Each row was made from one small tree. The marks that hang from a mark follow it in brackets, in alphabetical order. Every link used is in the known rows. Write each row's tree.
Known rows:
panuti{tubasov{lodat{fozal}}}: [  8.9   2.6   8.7   8.9  -5.9  -7.6 -14.0 -15.5  34.0 -14.0 -20.8   5.3
  21.1 -10.4   0.5 -21.2 -28.7   2.9   8.0  10.3 -10.1]
firi{lodat{fozal{tupuz{fenudu molagas}} tubasov}}: [-17.7 -22.5 -12.5  10.1  -1.9   9.6  19.7   4.8  -3.3  23.5   5.9  -4.9
  -1.1  -5.0   3.3  16.0  28.6   5.2  10.2 -15.7  -2.7]
tubasov{lodat{firi}}: [ -4.3   3.3  12.0   5.6  -0.8  20.4  -6.2  -1.9  26.2 -24.3 -24.0  16.6
   3.0  -8.0   3.3 -11.5 -28.0   8.2  17.5  18.8   8.4]
molagas{tupuz{fozal{lodat{firi}}}}: [  0.8   7.4  -0.2 -46.2  13.1   0.7  12.4 -19.8   1.5 -11.6  -9.5  11.7
  14.5   5.0   3.8   1.8 -16.9 -14.4 -11.8   7.5  28.9]
tupuz{fenudu fozal{lodat{tubasov}} molagas}: [-32.3 -40.4 -14.2 -24.0  -1.3 -12.3  23.4   8.0 -17.5  -4.2  13.7  -5.9
  22.6   8.4   6.5 -21.1  11.2   3.3 -20.9 -21.5  14.3]
panuti{tubasov{lodat{fenudu{tupuz} fozal}}}: [ 33.5  13.9   3.6   7.2  -6.6 -19.5 -19.4 -11.5  10.7   8.7  -7.8 -10.1
   6.0  -1.3  -2.5 -15.7 -11.8  13.3  -1.0  10.1   2.1]
tupuz{fenudu molagas}: [ -5.1 -23.9  -8.0  -4.4  -0.4  -3.9   9.2   7.7  -3.1 -13.8 -34.5   5.0
 -16.8  -2.7  20.3 -66.5   2.0  -8.1 -20.5  -6.5  -2.7]
tupuz{fenudu fozal molagas}: [-23.7 -33.7 -11.0 -24.4   2.0  -2.8  13.3   0.2   5.5  -9.6 -19.0  -0.8
  -6.8   4.3  13.4 -55.5   3.1  -6.6 -25.5  -7.4  -1.8]
fenudu{tupuz{fozal{lodat{firi tubasov}} molagas}}: [ -5.7 -11.1   1.1 -20.5  -2.2  13.4  22.8  15.2 -29.3   2.5  18.6 -10.4
  28.6  27.3   9.0   4.0   7.0  18.2 -15.8  -1.7  28.4]
firi{lodat{fenudu tubasov}}: [ -6.7  -5.5   3.8  21.1  -8.5  -4.5 -28.1  15.3  10.2   6.6   8.1   7.1
 -27.1 -18.6 -20.0  28.7   9.9 -10.2  19.3   1.0 -26.3]
firi{lodat{fenudu{tupuz} fozal tubasov}}: [ 17.5  10.2   7.0  10.1 -10.0  -9.1 -23.0  14.7  -1.5  27.2  15.9  -5.1
 -23.0 -10.5 -17.5  46.0  20.2  -0.2  12.6   3.5 -23.3]
fenudu{tupuz}: [ 16.4   2.6  26.5 -16.9   4.2  -0.7 -11.1  11.2  -4.3 -20.1 -53.9   8.8
 -14.2   7.5  18.5 -50.9  -8.3 -18.1 -24.0  10.8 -12.8]
molagas{tupuz{fenudu fozal{lodat{firi tubasov}}}}: [-23.6 -19.8 -16.3 -45.1  18.2 -11.6  14.8 -20.5  -0.6   7.5   5.5  -6.2
  12.1   4.6  20.1  15.9   0.3  11.8 -16.1   1.4  50.6]
panuti{tubasov{lodat{fenudu firi fozal}}}: [ 16.9  26.6 -12.1  22.8  -5.8  -6.6 -15.3 -22.0  27.6   4.2  17.5  -4.3
  17.4  -9.8  -9.7  26.7 -21.2  21.1  27.8  10.1  -3.3]
firi{lodat{fenudu{tupuz}}}: [ 26.3  12.1   8.4   3.2  -3.1  -1.1 -19.2  14.5 -11.6   5.1 -21.5  10.4
 -39.5 -10.4 -15.0 -10.1   5.9 -15.8   0.9  14.3 -11.9]
fozal{lodat{fenudu{tupuz} firi}}: [ 29.9  28.6  -1.7  -4.4   0.0  -4.7   6.2   3.3 -41.6  -7.6  -2.9   8.9
   5.3   5.1  -5.7   0.8  -3.4  -8.1  -7.1   2.3   4.8]
firi{lodat}: [ -1.1   1.6  10.0  -0.4  -4.1   9.2 -14.1  12.8  13.9 -16.3 -36.8  25.0
 -22.4 -20.9  -6.4 -13.5  -9.3 -25.4  10.0   7.3 -23.2]
tupuz{fenudu}: [-10.0 -14.3  -2.5 -11.6   5.6 -10.6  -2.8  -1.3   4.5 -20.2 -44.3  13.9
 -17.6  -7.9  17.6 -50.1  -5.3 -16.6 -16.3   0.1 -12.9]
fozal{lodat{firi tubasov} tupuz{fenudu molagas}}: [-22.0 -16.2 -17.9   3.4   8.2  12.4  41.2   0.4 -35.5  -0.4   8.9  -3.0
  29.0  14.9  15.3  -1.5  13.2  10.0  -6.5 -20.1  29.2]
lodat{fenudu firi fozal{tupuz{molagas}} tubasov}: [ -5.6   9.6  -3.8  32.8   3.3  12.3  10.7  -1.9  -2.5  18.1  47.1 -16.9
   6.6  11.9  -2.6  48.8  20.5   4.8  12.0 -18.8 -15.6]
firi{lodat{tubasov}}: [-13.8 -11.9  13.6   9.5  -6.9  10.8 -22.8  18.4  16.5  -4.9 -17.6  15.1
 -12.3 -15.5  -3.5  13.2  -1.2 -11.2  14.5   5.5 -22.9]

Write each row's tree:
[ 12.1 -10.4  -4.8 -11.9  -8.6   6.9  -5.2  18.9 -14.1  18.4   6.1  -3.5
 -31.6   1.2 -13.7 -18.0  18.2  -2.7  -8.4   4.0  -0.1] : firi{lodat{fenudu{tupuz{fozal molagas}}}}
[-11.0   5.9   9.5 -32.3   5.4   6.0   8.6   5.6 -17.7  -3.0   6.1  -1.7
  31.1  21.6  11.6  19.5  -2.6   8.3 -11.1   2.5  16.4] : fenudu{tupuz{fozal{lodat{firi tubasov}}}}
[ -4.8  15.2  -3.2  12.7  -4.4  -7.1  -0.6   1.1 -19.7  -6.5  27.1   2.6
  15.2  -1.6 -15.2  43.7   1.3  -8.2   9.7  -7.1  -8.7] : fozal{lodat{fenudu firi tubasov}}
[-11.2 -21.2  -5.5  -4.8  10.5   7.0  24.5   2.1 -14.2 -10.8 -35.7   3.1
 -12.3   6.9  24.7 -62.2   8.8 -13.4 -23.5 -16.6   3.5] : fozal{tupuz{fenudu molagas}}
[ 25.9  -2.9  -1.4   9.7  -9.8  16.8   2.3  14.0  -8.0   4.9   4.2  -3.8
 -16.4   2.8  -0.1 -26.0  -1.1  29.2   5.7  14.7  31.4] : tubasov{lodat{fenudu{tupuz{molagas}} firi}}
[-23.5  -8.6   4.1  -0.8  11.1  -6.3   7.7  -7.0  12.1   2.3  -6.9  -5.9
  10.4   2.8  14.4  10.3  14.1  -7.3  -8.2 -18.6 -18.1] : lodat{fozal{tupuz{fenudu}} tubasov}
[ 11.3  -5.4   1.4  18.2  -3.4 -16.5 -23.2  -9.0  20.1  -9.8 -12.6   4.3
   0.3 -14.1 -10.0 -26.0 -23.6   2.1   6.7   8.0   2.2] : panuti{tubasov{lodat{fenudu}}}
[ -5.5 -17.5 -12.2  -7.6   5.7  -2.0  41.7   2.2 -41.0 -14.7 -24.3  10.2
  15.6   9.5   6.3 -56.1   8.0 -19.1 -22.1 -25.2  10.7] : fozal{lodat tupuz{fenudu molagas}}
[26.4 26.9  4.9  6.3 -4.8  2.1 -7.0 -5.6  8.8  8.2 10.0 -5.8 -5.5 -3.7
 -7.5 19.0 -7.0 18.1 17.0 16.3  7.0] : tubasov{lodat{fenudu{tupuz} firi fozal}}
[-12.3   6.7   5.4  -9.3   6.1   0.2 -14.8   4.0   2.6  17.3  24.0 -17.9
  -3.5  15.9   3.3  33.4   9.9  14.7  -9.9   7.2   3.2] : lodat{fenudu{tupuz{fozal}} firi tubasov}
[  3.7 -11.9  14.8   9.1  -4.1  16.8  21.8   3.0  13.7  -9.3  -9.2   4.0
   8.0   2.5  -7.0 -25.0  -5.8  -2.9   8.2 -11.8  -0.7] : tubasov{lodat{fozal{tupuz{molagas}}}}
[  5.6  -8.2  -3.5  -5.7  -5.0  13.4   7.2   5.0   0.2  10.3  21.5 -12.6
  -5.9  11.2  -5.3 -15.5  -0.9  32.3  -3.0  13.5  36.5] : tubasov{lodat{fenudu{tupuz{fozal molagas}} firi}}
[-13.6  10.3   2.0  24.2   2.5   1.1 -19.1   2.1  10.9  -2.3  16.6  -3.2
  -9.4  -4.1  -1.0  34.7   1.8   0.6   7.6   3.0 -16.4] : lodat{fenudu firi tubasov}
[ -5.4  19.3  11.7   7.7   5.4  21.5  13.0 -12.2  25.0 -10.5  -8.1   7.7
  17.8   1.6  -0.6  21.1 -17.7   2.9  25.8   5.9   0.9] : tubasov{lodat{firi fozal{tupuz}}}
[ -9.2  -1.1  -6.7 -23.9  11.6 -13.5  -0.4 -12.9  -3.5  14.1  36.5  -6.7
   7.5   4.0  -8.2  42.4   1.6   0.8  -6.2  -0.5  28.9] : molagas{tupuz{fozal{lodat{fenudu firi tubasov}}}}
[ -3.5   4.9   9.3  18.6  -3.7 -20.5 -20.3   0.5  12.6   4.6  22.0  -6.0
  -7.8  -8.1 -12.8  32.7   8.6 -14.2   7.0  -9.0 -44.9] : lodat{fenudu fozal tubasov}
[ -3.1  -5.7  -2.1  -1.6   0.8   9.1  -1.9  13.0  -9.7  22.4  36.3 -23.3
  -3.7  20.2   6.1  14.7  19.6  23.2 -14.1   0.5  13.5] : lodat{fenudu{tupuz{fozal molagas}} firi tubasov}
[ 14.9  20.2   4.3  13.8  -9.6 -11.7 -16.7   3.3  11.1   2.7   7.7  11.7
 -26.3 -24.9 -28.7  30.3   3.6 -24.0  25.9  -0.8 -46.4] : firi{lodat{fenudu fozal}}
[  4.0   8.5  -0.6  13.6   1.5  13.0 -13.0 -13.9  31.9 -17.7 -27.7   8.7
  22.9  -4.5  12.5 -16.9 -34.8  19.2  13.4  21.3  16.2] : panuti{tubasov{lodat{firi}}}
[ -2.5  -5.1  -1.1  29.6  -8.8   7.9   1.3   7.5  -5.3  25.7  38.4  -8.5
 -13.6  -5.2 -24.5  42.3  28.7  -9.7  18.8 -17.8 -23.6] : firi{lodat{fenudu fozal{tupuz{molagas}} tubasov}}
[ -8.5  24.7   2.8  26.1   9.0   3.1  -0.9  -8.8  10.9  11.1  34.3 -10.0
  10.3   5.3  -4.5  65.6  11.5  -5.4  14.1 -13.1 -25.0] : lodat{fenudu firi fozal{tupuz} tubasov}
[  8.5  12.7 -10.6  24.7  -3.6  -2.3 -18.8 -18.1  19.9  -4.8   0.0   2.1
   6.2  -8.9  -4.6  -1.1 -24.0  19.5  18.3  16.2  12.1] : panuti{tubasov{lodat{fenudu firi}}}
[ 16.8   9.6  -0.4  21.0  -7.8 -24.6 -19.1 -15.6  25.4  -2.5   3.3  -1.1
   8.7 -14.3 -11.3  -2.2 -19.9   2.5  14.7   6.0 -15.8] : panuti{tubasov{lodat{fenudu fozal}}}
[ 17.9   9.2  -4.5  15.3  -6.0   3.2  -1.7   9.2 -10.1  25.1  35.1 -24.4
  -5.4  13.4   9.6  31.9  21.5  19.5  -0.4   0.4  -3.2] : lodat{fenudu{tupuz{molagas}} firi fozal tubasov}
[  0.3 -18.9  13.7 -28.2   1.8   6.3   7.0  16.4  -4.7  -6.3 -24.8  -2.1
  -8.5  19.5  14.5 -55.5   1.4  -5.2 -32.9   2.4   3.2] : fenudu{tupuz{fozal molagas}}
[ 11.1  29.1  -5.0   5.7  -0.1  -7.1   6.6  -3.8 -24.4 -19.1   6.1  14.3
   6.8  -4.5 -19.3  13.1  -7.8 -21.5   9.7  -5.3 -13.5] : fozal{lodat{fenudu firi}}
[ -4.3 -21.4  -8.3 -59.2  16.0 -22.3  13.3 -20.8  -6.3  -7.9 -27.4   8.5
  -5.0  -3.4  10.5 -37.7  -6.7 -19.3 -30.1  -3.0  33.7] : molagas{tupuz{fenudu fozal{lodat}}}
